Each row comes from the steps of one walk. Every step used is in the known rows, and no mark comes twice. Write the walk behind each row, first mark first.
Known rows
leso/gude/zuza/sufe/rilano/geku/komap: 0.54; -3.16; -0.17; -0.03; -1.51; -1.97; 3.05; -0.86; -0.88; 0.72; -0.69; 0.84; 1.19; 1.50; -1.48; -0.25; -1.94; 0.22; 1.21; -0.17; -1.05; 1.45
duva/dibubo: -1.19; 0.62; -0.20; 0.14; -0.18; 1.20; -2.97; 0.06; -0.09; -0.45; 0.21; 0.20; -1.01; -0.31; 1.47; 0.46; 1.40; -0.08; 0.20; -0.18; -0.81; -0.47
rilano/komap: -0.09; 2.59; -0.29; -0.31; 0.72; -0.89; -2.55; 0.63; 0.80; -0.33; 0.37; -0.42; -0.59; 0.97; 1.10; 1.00; 1.13; -2.28; -1.10; 0.74; 0.01; -1.12
leso/gude/zuza: 0.11; 0.56; -0.11; -0.86; -0.69; -2.44; -0.36; -0.53; 2.14; 1.93; 0.29; 0.36; 0.50; -0.44; 0.17; -0.51; -0.03; 2.19; -1.07; 0.08; -0.25; 1.05
dibubo/duva/leso/gude/zuza/sufe/rilano/geku: 0.36; -0.29; 0.61; 1.98; -1.21; 0.17; 3.88; -0.98; -3.07; 1.54; -1.07; 1.53; 0.99; -0.69; -1.99; -1.59; -0.29; -1.71; 2.16; 0.01; -0.25; -0.65
duva/leso/gude/zuza/sufe/rilano: -0.53; 1.05; -0.17; 0.48; -1.84; 2.00; 1.39; -1.16; -1.18; 1.01; -0.77; 0.68; 1.09; -0.47; -1.32; -1.25; -0.10; 2.47; 1.41; -0.24; 0.60; 1.99
leso/gude/zuza/sufe: 0.13; 0.35; -0.24; 0.10; -0.67; -0.31; 0.19; -0.73; -0.26; 1.67; -0.26; 0.28; -0.29; -0.38; -0.66; -0.23; -1.11; 3.36; -0.82; -0.16; 0.21; 1.58
leso/gude/zuza/sufe/rilano/komap: 0.12; 1.79; -0.34; -0.12; -1.08; -0.01; -0.64; -0.81; -0.53; 0.95; -0.56; 0.58; 0.71; 0.93; -1.20; 0.02; -0.87; 1.98; 0.06; 0.71; 0.74; 1.58
dibubo/duva: -0.98; 1.42; 0.40; 1.21; -0.13; -1.92; -2.00; 0.71; -1.22; 0.45; 0.28; 0.34; -1.51; -1.26; 0.64; -0.11; 1.15; -2.03; -0.92; 0.21; -1.32; -1.30
sufe/zuza/gude: -0.71; 1.66; -0.28; -1.28; 1.10; -0.89; 0.41; 0.29; 0.62; 1.88; -0.31; -0.51; -0.55; -0.03; 1.14; 0.67; 0.18; 6.10; -0.84; -0.06; -1.74; 0.63
dibubo/duva/leso/gude/zuza/sufe/rilano: -0.56; 1.71; 0.35; 1.92; -2.01; 1.47; 1.90; -0.95; -2.60; 1.21; -0.86; 1.32; 0.57; -1.30; -1.91; -1.92; -0.03; 1.72; 1.43; 0.09; -0.37; 1.13
geku/komap/rilano/sufe/duva/leso/gude: 1.96; 1.03; 0.22; -0.32; -1.12; 2.03; 5.20; 1.14; 2.25; -1.01; 0.41; -0.66; 0.75; 1.39; -1.74; -0.82; 0.04; -1.11; 0.22; -0.36; -0.05; 1.45
dibubo/duva/leso/gude/zuza/sufe: 0.34; 2.09; 0.29; 2.05; -0.98; 1.58; 2.60; -0.72; -1.59; 1.34; -0.63; 0.89; 0.05; -1.30; -1.55; -1.53; -0.07; 1.85; 0.41; 0.04; -0.57; 0.37
geku/rilano: -1.58; -0.09; -0.36; -0.33; -0.21; -1.33; -0.36; 0.49; 0.52; -1.74; 1.07; -0.42; -0.61; -1.16; 0.85; 0.87; 0.19; -0.75; -0.64; 0.06; -0.97; -1.00
komap/rilano: -0.83; -0.64; -0.29; 0.24; 0.22; 0.49; -2.70; 0.89; 2.08; -1.25; 0.32; -0.47; -0.69; -0.58; 1.13; 0.99; 1.06; -2.16; -1.22; -0.16; 0.45; -0.92
sufe/rilano: -1.84; 0.33; -0.05; -0.37; -0.85; -1.52; -3.23; 0.29; -0.83; 0.13; 0.12; 0.16; -0.60; -0.31; 0.88; 0.06; 1.25; -1.49; 0.03; -0.05; -0.24; 0.30
duva/leso/gude: -0.37; 3.56; 0.03; -0.09; -1.61; 0.67; 1.70; 0.00; 0.80; 1.22; 0.45; 0.17; 0.12; -0.65; -0.17; -1.19; 1.85; -0.74; -0.05; -0.32; -0.53; 0.98
geku/komap/rilano/sufe/zuza: 1.72; -2.00; -0.11; -0.51; 3.04; 0.00; -1.58; 0.22; 2.85; -1.61; 0.64; -0.73; 0.35; 1.37; -0.45; 0.83; -1.01; 4.08; -0.95; -0.32; 0.16; 0.56
duva/leso: -0.72; 1.79; -0.09; 0.21; -0.02; 1.16; -0.63; 0.29; 0.07; -0.30; 0.19; -0.25; -0.28; -0.40; 1.00; -0.28; 2.00; -1.76; 0.17; -0.21; -0.23; -0.77
duva/leso/gude/zuza/sufe: 0.42; 1.60; -0.21; 0.61; -0.88; 2.18; 2.10; -0.97; -0.20; 1.19; -0.51; 0.31; 0.54; -0.42; -0.94; -0.93; -0.25; 2.69; 0.33; -0.26; 0.36; 1.29
komap/rilano/sufe: 0.94; -0.37; 0.11; -0.17; 1.64; -0.05; -3.74; 0.83; 1.85; -0.80; 0.51; -0.69; -0.30; -0.34; 0.24; 0.47; -0.01; -2.14; -1.21; -0.32; 1.98; -0.64
leso/gude/zuza/sufe/rilano: -0.72; 0.00; -0.18; 0.02; -1.71; -0.43; -0.64; -0.91; -1.13; 1.58; -0.54; 0.71; 0.25; -0.40; -1.03; -0.60; -0.95; 3.06; 0.18; -0.14; 0.36; 2.31
komap/geku: -0.89; -2.14; 0.25; -0.05; 0.24; -0.92; -3.58; -0.40; 0.01; 0.00; 0.23; 0.08; -0.34; -1.13; 1.99; -0.13; 0.76; -3.97; -0.46; -0.10; -0.65; -0.94

Which walk is each row?
1.22; 0.46; -0.06; -1.14; 2.68; 0.43; -0.47; 0.62; 2.29; 0.75; -0.17; -0.90; 0.09; 0.02; 0.14; 0.67; -0.83; 5.17; -1.06; -0.28; 0.61; 0.36 | komap/rilano/sufe/zuza/gude
1.15; 0.57; 0.30; -0.94; 3.45; -1.69; -2.98; -0.21; 0.19; 1.06; 0.68; -0.47; -0.51; 0.34; 0.07; 0.18; -0.43; 4.42; -1.00; -0.25; 0.88; 0.13 | rilano/sufe/zuza
0.36; 2.29; 0.43; 1.11; -0.98; -0.58; 2.24; -0.61; 0.57; 1.53; -0.10; 1.00; 0.83; -1.34; -0.64; -1.76; 1.00; 0.89; 0.18; 0.32; -1.00; -0.23 | dibubo/duva/leso/gude/zuza
-0.67; 1.72; -0.53; -0.45; 0.35; -0.85; -0.26; 0.57; 1.06; -2.32; 1.07; -0.54; -0.20; 0.19; 0.74; 1.48; 0.25; -1.86; -0.77; 0.89; -0.58; -1.68 | geku/rilano/komap
2.23; 0.28; 0.32; -0.58; 0.27; 1.64; 3.58; 0.26; 2.90; 0.24; -0.03; -0.32; 1.47; 0.36; -1.19; -0.81; -0.32; 0.84; 0.09; -0.08; 2.00; 0.23 | komap/rilano/sufe/duva/leso/gude/zuza
-1.82; 0.03; -0.19; 0.61; -0.89; 0.61; -2.74; 0.10; -3.15; -0.04; -0.41; 0.06; -1.25; -0.31; -0.05; 0.39; 0.10; -0.41; 0.27; -0.30; 0.22; 0.89 | zuza/sufe/rilano
1.49; 0.97; 0.31; -1.18; -0.20; -0.14; 5.97; -0.15; 1.42; -0.21; 0.72; -0.26; 1.46; -0.33; -1.42; -0.96; -1.12; 2.04; 0.68; 0.15; 0.57; 0.17 | geku/rilano/sufe/duva/leso/gude/zuza
-1.54; -2.99; 0.02; -0.18; -0.17; -0.83; -1.19; -0.42; 0.36; -2.00; 0.99; -0.06; 0.09; -2.04; 1.58; 0.31; -0.05; -3.63; -0.06; 0.06; -1.23; -1.51 | komap/geku/rilano
1.65; -0.67; 0.07; -0.04; 0.46; 2.43; 2.87; 1.43; 1.62; -2.55; 0.12; -1.07; 0.38; 1.66; -0.47; 0.15; 0.17; -2.19; 0.51; -0.24; 0.32; -0.23 | geku/komap/rilano/sufe/duva/leso
-1.02; 2.08; -0.23; -0.49; -0.29; -1.01; -3.26; 0.40; -0.37; -0.53; 0.12; 0.02; -0.08; 1.06; 0.76; 0.68; 1.27; -2.52; -0.10; 0.77; 0.18; -0.41 | sufe/rilano/komap
-0.04; -0.24; 0.05; -0.15; 0.99; -0.44; -3.51; -0.28; 0.67; -0.58; 0.23; -0.08; 0.11; 0.19; 1.82; 0.44; 0.83; -5.07; -0.56; 0.73; -0.22; -1.64 | rilano/komap/geku
-0.92; -1.67; 0.19; -0.33; -0.14; -2.74; -1.41; 0.28; -1.25; 0.42; -0.05; 0.37; -0.12; 0.30; 0.78; 0.36; 0.91; -4.88; 0.78; -0.13; -0.04; -1.50 | sufe/rilano/geku
0.86; 0.75; 0.48; -0.99; 1.08; -1.56; -0.42; 1.14; -0.82; 0.65; 0.36; -0.74; -1.34; 0.59; 0.27; 0.19; -0.08; -1.31; -0.82; -0.08; 0.84; -0.32 | rilano/sufe/duva
1.36; -1.50; -0.15; -0.24; 1.03; -0.27; -1.85; 0.92; 2.71; -2.02; 0.46; -0.78; 0.18; 0.88; -0.14; 0.54; -0.58; -1.61; -0.94; -0.29; 0.40; 0.28 | geku/komap/rilano/sufe
-0.52; -2.75; -0.04; -0.39; -0.76; -3.01; 0.35; 0.36; -0.52; -0.74; -0.03; 0.24; 0.43; 1.54; 0.46; 0.41; 0.30; -4.31; 1.08; -0.11; -1.60; -0.55 | sufe/rilano/geku/komap
-0.18; -2.62; -0.12; 0.43; 0.66; 0.92; -3.58; -1.39; -1.33; -0.83; -1.02; 0.53; 1.07; 0.39; 0.73; 0.31; -1.10; -1.86; 0.83; 0.81; 0.92; -0.63 | gude/zuza/sufe/rilano/komap/geku
0.09; -2.74; -0.05; 0.30; 1.00; -0.75; -0.93; 0.83; 1.55; -0.98; 0.16; -0.25; -0.29; 0.05; 1.05; 1.29; 0.73; -5.47; -0.48; -0.21; 0.62; -2.69 | komap/rilano/geku
-0.05; 0.00; -0.11; 0.20; -1.42; 2.57; 2.68; -0.45; -1.37; 1.01; -0.61; 0.48; -0.82; 0.38; -0.60; 0.11; -0.92; 4.45; 0.58; -0.06; -0.56; 1.39 | leso/gude/zuza/sufe/duva/dibubo
0.15; -0.31; -0.14; 0.63; 0.36; 2.86; 2.70; 0.01; -1.88; -0.31; -0.97; -0.36; -0.40; 0.65; 0.23; 0.30; -0.27; 1.72; 0.75; 0.05; 0.39; -0.60 | gude/zuza/sufe/duva/leso
0.20; -2.95; 0.61; -0.81; 0.87; -1.10; 0.95; 0.22; -0.71; -1.57; 0.92; -0.56; -0.18; -1.01; 0.58; 0.12; -1.26; -3.70; 0.14; 0.06; 0.00; -1.43 | komap/geku/rilano/sufe/duva
-0.18; -1.21; -0.37; 0.41; 0.84; 0.15; -2.07; -0.46; -0.81; 0.21; -0.60; -0.11; -0.64; -0.17; 0.57; 0.69; -1.04; 2.36; -0.66; -0.03; 0.56; -0.11 | gude/zuza/sufe
-1.06; -1.70; -0.30; 0.29; -0.14; -0.02; -2.66; -0.63; -1.87; 0.11; -0.86; 0.30; -0.08; -0.14; 0.12; 0.31; -0.86; 2.09; 0.34; -0.01; 0.77; 0.63 | gude/zuza/sufe/rilano
0.53; -0.46; 0.08; -1.00; 3.03; -1.62; -0.73; -0.33; 0.54; -0.93; 1.42; -0.60; -0.04; -0.56; -0.29; 0.71; -1.27; 4.76; -0.65; -0.12; 0.30; -0.42 | geku/rilano/sufe/zuza
0.39; 1.48; 0.13; -0.69; -1.22; 0.26; 4.42; -0.05; 1.10; 1.42; -0.09; 0.10; 0.75; 0.36; -0.17; -0.87; 0.80; 1.73; 0.28; 0.18; -0.35; 0.62 | sufe/duva/leso/gude/zuza
-0.27; 3.05; 0.11; 0.56; -2.07; 3.02; 4.72; 0.52; -2.56; 1.06; -0.22; -0.20; -1.26; 0.22; -1.14; -0.63; 0.66; 0.35; 0.38; -0.39; -0.48; 1.43 | zuza/sufe/duva/leso/gude
0.70; -0.84; 0.20; -0.04; 0.98; 2.83; -1.15; 1.08; 0.76; -1.62; 0.12; -0.51; -0.85; 0.43; 0.30; 0.79; 0.22; -1.06; 0.18; -0.23; 1.21; -0.86 | komap/rilano/sufe/duva/dibubo
0.26; -4.79; -0.29; 0.35; -0.01; -1.38; 0.75; -0.55; -1.48; -0.82; -1.01; 0.42; 0.84; 1.76; -0.28; 0.66; -1.80; -0.81; 1.41; -0.02; -0.67; -0.27 | gude/zuza/sufe/rilano/geku/komap
